Known rows, with every step that occurs
L/U/A/R: [-1.915 -0.494 -1.367  2.437  0.156 -1.084  2.086 -0.859 -4.701  0.207
  2.066  1.398 -0.420 -0.947 -1.063 -3.395 -3.048  3.136  1.760  0.518
 -2.109  3.269  1.342 -0.953 -2.354  2.751]
Y/W/S: [-2.145 -1.870 -0.490  1.130  0.056 -0.141 -0.056 -0.320 -4.882 -0.253
  1.429 -0.819 -0.999  1.147 -1.508 -0.372 -0.918  2.794 -2.324  1.331
 -0.784  2.503  2.683 -0.246 -0.414  1.735]
S/U/A/Y/G/W/P: [-0.943 -1.950 -1.006  4.042  0.965  0.153  1.651  0.085 -4.044  0.116
  1.161 -1.829 -1.540 -0.197 -4.512 -2.598 -0.844  3.004 -0.501 -0.083
 -2.093  0.373  2.629 -0.733 -1.679  1.466]
W/P: [-0.785 -1.006 -0.813  1.675  2.076 -0.084  0.215  0.808 -4.085 -0.190
  1.113 -0.982 -2.239 -0.559 -4.853 -1.122  0.159  2.676 -0.639 -0.170
 -2.008  2.490  2.594 -0.100 -1.445  3.308]
U/A/Y/W: [-2.443 -2.557 -0.442  1.870 -0.169 -0.799 -0.414  0.032 -5.166  0.391
  2.656  0.899 -0.905  1.043 -2.041 -3.525 -2.972  3.170  1.865  0.811
 -2.728  2.253  2.174  0.695 -0.339  2.561]
L/C: [-0.861 -0.028 -2.472  1.828 -0.395 -0.508 -0.220 -0.100 -5.363  0.015
 -0.258 -0.500 -2.080 -1.184 -0.773 -0.641 -0.657  1.303  2.084 -0.271
 -1.744  6.948  2.589 -0.566 -0.496  4.047]
N/G/W/S/U/A: [-0.268 -1.124 -1.757  2.609  0.807 -0.864  3.387 -1.668 -3.954  1.050
  1.437 -3.127  0.945 -0.758 -0.373  0.012 -2.750  3.050  0.784  0.600
 -1.545  2.157  1.787 -2.087 -1.464  0.600]
R/A: [-0.650 -0.849 -1.021  1.440  0.295 -1.440  0.766  1.145 -3.776  0.163
  1.265  0.459 -1.999 -0.758 -1.186 -1.601  0.405  2.241  3.186  2.149
 -1.642  4.709  3.242 -0.112 -1.517  1.928]
Y/G/W/S/U/A: [ 0.188 -1.450 -1.658  3.327 -0.434 -0.816  3.243 -1.854 -4.221  0.410
  1.725 -2.528  0.048 -0.422 -1.184 -0.005 -3.065  3.140  0.807  1.109
 -1.887  2.064  1.994 -1.640 -1.705  0.151]
Y/A/C: [ 3.511  0.139 -2.255  3.174  1.233  0.912 -0.401  1.059 -3.985 -0.182
  3.741  0.638  0.536 -1.948 -1.451 -1.023 -1.679  3.501  1.607  0.876
 -1.503  1.528  2.704 -0.094 -0.447  1.574]
P/W/S/U/A/Y: [ 0.087 -1.482 -1.002  2.511 -0.550 -0.019  1.846  0.316 -3.865  0.442
  2.364 -0.742  0.516 -0.340 -1.943 -3.092 -3.495  3.061  0.626  0.838
 -2.644  1.108  1.125 -1.223 -1.117  1.730]
U/A/C: [ 2.707  0.209 -1.782  2.048  0.842  1.198  1.087 -0.428 -3.869 -0.023
  3.422 -0.198  1.374 -1.939 -1.407 -0.512 -2.881  4.023  1.290  1.650
 -2.154  3.080  0.891 -0.601 -1.828  1.508]
N/G: [-0.615 -0.582 -0.371  0.746  1.327 -1.708 -0.790  1.041 -4.303  2.138
  0.683 -1.604  0.910 -0.583  0.879 -1.657 -0.425  3.187  2.126 -0.714
 -0.973  3.119  1.696 -1.085 -0.121  3.527]
P/W/S/U/A/C/L: [ 3.464  0.932 -0.789  4.040  2.264  1.870  2.230 -0.899 -2.911  0.624
  0.797 -2.477 -0.043 -1.266 -2.262  0.721 -2.505  4.028 -1.173  1.206
 -1.243 -0.347  2.063 -0.582 -2.321 -0.535]
P/W/S/U/A/R: [-1.277 -0.792 -1.497  2.813  0.342 -0.583  2.868 -0.358 -3.912  0.438
  2.343 -0.862 -0.036  0.135 -1.980 -3.472 -3.278  3.331  1.078  1.326
 -1.669  0.639  1.361 -1.105 -1.708  1.809]
L/C/A/Y: [ 0.338 -0.986 -0.087  1.516 -0.448  0.575 -0.364  1.688 -4.464  0.267
  2.800  1.350 -1.363 -1.554 -1.045 -4.396 -1.444  2.280  1.602  0.767
 -2.283  4.983  1.525 -0.385 -1.713  4.248]
N/G/W: [-1.556 -0.559 -0.998  3.732  1.659 -1.692  0.304  0.391 -4.254  1.960
  0.863 -2.255  0.610 -1.367  0.781 -2.260  0.488  2.582  1.189 -1.024
 -0.131  1.424  2.449 -1.957 -0.056  2.631]
N/G/W/P: [-1.723 -1.174 -0.899  2.625  2.878 -0.130  0.753  0.576 -3.974  0.952
  0.481 -2.456 -1.052 -0.642 -3.359 -2.016  1.003  2.583 -1.105 -1.006
 -1.126  1.221  2.535 -1.214 -1.142  2.823]
C/L: [ 0.991  0.311 -0.008  3.718  2.365 -0.577 -0.272  0.109 -3.682  0.665
  0.168 -0.681 -1.783 -1.594 -1.711 -0.104 -0.676  3.030 -0.344 -0.078
 -1.042  0.868  3.062 -0.214 -1.778  1.786]
S/U/A/C/L: [ 3.432  0.739 -0.932  4.253  2.851  1.352  1.597 -0.563 -3.117  0.444
  1.166 -1.416  0.009 -2.144 -1.749  0.593 -2.602  4.007  0.113  0.815
 -1.489  0.194  2.360 -0.372 -2.521 -0.058]
G/W/S: [-1.554 -0.898 -0.999  2.822  0.553 -0.294  0.969 -0.389 -4.258 -0.176
  1.240 -1.617 -0.040 -0.944 -0.726 -0.590  0.175  2.383 -3.288  0.699
 -0.002  1.531  2.429 -2.102 -0.917  1.369]
N/G/W/S/U: [ 0.073 -0.980 -1.542  4.651  1.378 -0.502  2.655  0.263 -3.807  0.558
  0.631 -3.384  0.540 -0.500  0.223  0.245 -0.869  2.633  0.069 -0.399
  0.059  0.242  3.488 -1.775 -0.286  0.444]
A/Y: [-0.554 -1.310 -0.495  2.377  0.052 -0.713 -1.033  1.846 -4.260  0.114
  2.548  1.617  0.075 -1.222 -1.259 -3.896 -1.665  2.886  0.971  0.127
 -2.156  1.835  1.651 -0.522 -0.711  3.435]

Rows
[-0.865 -0.354 -0.539  1.835  0.338  0.129  0.570  0.958 -4.536  0.303
  2.783  1.133 -1.858 -1.107 -1.073 -4.616 -1.214  2.469  2.007  1.271
 -1.390  4.608  1.730 -0.348 -2.345  4.289]
L/C/A/R
[-0.919 -1.616 -0.540  1.645 -0.059 -0.772 -0.218  2.106 -3.896  0.017
  2.217  1.965 -0.464 -0.977 -1.204 -4.425 -0.860  2.589  2.082  1.553
 -2.296  2.961  2.202 -0.320 -1.422  2.428]
R/A/Y
[-0.270 -0.844 -0.670  2.565 -0.021 -0.405  1.294 -0.423 -4.396  0.344
  1.453  1.446 -0.137 -1.576 -1.202 -2.802 -3.234  3.001  0.741 -0.049
 -2.860  2.892  1.285 -0.893 -2.144  2.213]
C/L/U/A/Y
[ 1.913  1.161 -1.061  4.577  0.994  0.686  2.252 -0.708 -4.002  0.003
 -0.587  0.714 -1.950 -1.878 -0.534  1.087 -1.200  2.769  1.274 -0.559
 -1.223  3.967  3.559 -0.030 -2.387  0.789]
R/A/C/L/U
[ 1.167 -0.057 -0.360  1.319 -0.231  0.607  0.424  0.394 -4.605  0.526
  2.018 -0.434 -3.238 -1.737 -0.939 -1.534 -0.413  1.751  2.592  0.928
 -1.716  7.691  2.221 -0.263 -1.991  4.605]
L/C/A
[-1.904 -2.582 -0.734  2.174  1.718  0.397  1.036  0.465 -4.427 -0.171
  1.556 -0.891 -2.063  1.144 -5.266 -2.516 -1.768  2.968  0.103  0.158
 -2.865  1.339  2.738  0.755 -1.246  2.355]
S/U/A/Y/W/P
[-0.920 -1.231 -0.456  3.497 -0.782  0.122  1.673 -1.573 -4.559  0.107
  0.341 -1.128 -0.262 -0.497 -0.549 -1.084 -1.273  3.024 -3.623  0.921
 -0.578  1.254  2.179 -1.948 -1.950  0.029]
C/L/U/A/Y/G/W/S
[ 2.488  0.130 -1.647  2.105  1.019  1.211  0.696  1.199 -3.413 -0.326
  2.848  0.562  0.133 -1.568 -1.109 -1.115 -0.772  3.483  2.371  2.443
 -1.391  3.537  2.386  0.082 -1.719  0.949]
R/A/C
[-1.965 -2.621 -0.679  2.739  0.037 -0.776  0.354  0.104 -5.023  0.418
  2.535  0.312 -0.896  1.189 -1.939 -3.107 -3.253  3.130  2.436  0.599
 -2.692  1.693  2.603  0.774 -0.260  2.134]
S/U/A/Y/W
[-2.319 -2.386 -0.381  0.678 -0.268  0.039  0.217 -0.450 -4.982 -0.275
  1.932 -0.262 -0.192  1.009 -1.620 -1.752 -1.934  2.938 -2.609  1.713
 -1.532  2.188  1.825 -0.561 -0.898  1.473]
U/A/Y/W/S
[ 0.415 -1.096 -1.741  2.369  0.382 -0.711  3.176 -1.495 -4.005  0.216
  1.758 -2.242  0.091 -0.761 -1.299  0.568 -3.182  3.063  0.894  1.096
 -2.049  2.754  1.869 -1.535 -1.716  0.820]
W/S/U/A
[-0.329 -1.941 -1.264  4.010  0.558 -0.132  1.867  0.589 -4.184 -0.258
  1.420 -1.703 -0.504  0.818 -1.144 -0.355 -2.106  2.677  0.344  0.296
 -0.868  0.362  3.580 -0.182 -0.193  0.572]
A/Y/W/S/U
[ 2.115  1.424 -0.952  4.887  1.079  0.729  1.872 -0.887 -4.219  0.091
 -0.415  0.510 -1.686 -1.975 -0.552  1.288 -1.620  2.896  0.704 -1.298
 -1.093  3.416  3.307 -0.115 -1.995  1.240]
A/C/L/U
[ 2.757  0.569 -1.937  2.586  0.315  1.389  2.109 -1.068 -4.160 -0.085
  2.636  0.270  0.757 -2.035 -0.959  0.206 -3.113  3.818  1.613  0.893
 -2.205  4.299  1.180 -0.659 -2.045  1.268]
L/U/A/C
[ 0.303 -1.791 -0.672  3.677  0.538  0.413  2.121  0.651 -4.164 -0.112
  2.046 -1.694 -0.896  0.561 -1.087 -0.604 -1.995  2.686  0.627  0.690
 -0.928  1.059  3.507 -0.131 -0.670  0.873]
C/A/Y/W/S/U
[-1.711 -0.938 -0.796  1.972  0.913 -0.504  0.740 -0.242 -4.242  0.777
  0.741 -2.451  0.909 -0.702  0.321 -0.921  0.336  2.725 -2.983  0.376
  0.285  1.608  2.075 -2.409 -0.654  1.523]
N/G/W/S
[ 2.555  0.233 -0.741  3.854  2.644  1.658  1.715 -1.045 -3.439  0.261
  1.107 -1.598 -0.053 -1.132 -1.797  0.741 -2.700  4.060 -1.263  1.303
 -1.252  0.053  2.503 -0.114 -2.388 -0.679]
Y/W/S/U/A/C/L
[ 2.930  0.759 -0.618  3.388  2.571  1.262  0.833 -0.749 -3.321  0.466
  1.242 -0.761 -0.037 -2.326 -1.808  0.228 -2.133  3.974 -0.544  1.030
 -1.539  0.902  1.901 -0.379 -2.739  0.481]
U/A/C/L
[ 0.277 -1.554 -1.440  5.395 -0.075 -0.330  2.253  0.462 -4.025 -0.109
  1.224 -2.209  0.157 -0.112 -0.502 -0.699 -1.559  2.854 -0.006  0.123
 -0.435 -0.264  3.419 -1.313 -0.573  0.032]
A/Y/G/W/S/U
[ 3.081  0.238 -0.772  4.760  1.961  1.593  1.861 -1.223 -3.350  0.441
  0.849 -2.010  0.193 -1.572 -1.458  0.394 -2.266  4.141 -1.461  1.285
 -0.887 -0.585  2.432 -0.870 -2.680 -1.263]
Y/G/W/S/U/A/C/L
[-0.138 -1.767 -1.140  2.277 -0.086 -0.227  1.521  0.313 -4.060  0.037
  2.550  0.141  1.039 -0.905 -1.249 -2.844 -3.317  3.123  0.473  0.837
 -2.586  1.591  1.270 -1.292 -1.590  1.664]
W/S/U/A/Y
[-1.834 -1.112 -1.690  3.434  1.011 -0.779  2.849 -0.519 -4.117  0.216
  2.465 -0.504  0.686 -0.670 -1.191 -3.563 -2.845  3.219  0.559  1.204
 -1.330  0.563  1.626 -1.657 -2.056  1.412]
G/W/S/U/A/R
[ 0.126 -1.638 -1.377  5.035 -0.165 -0.351  2.629  0.484 -3.810 -0.114
  1.154 -2.014 -0.131  0.019 -0.476 -0.970 -1.140  2.633  0.557  0.847
 -0.533  0.280  3.635 -1.227 -0.936 -0.503]
R/A/Y/G/W/S/U
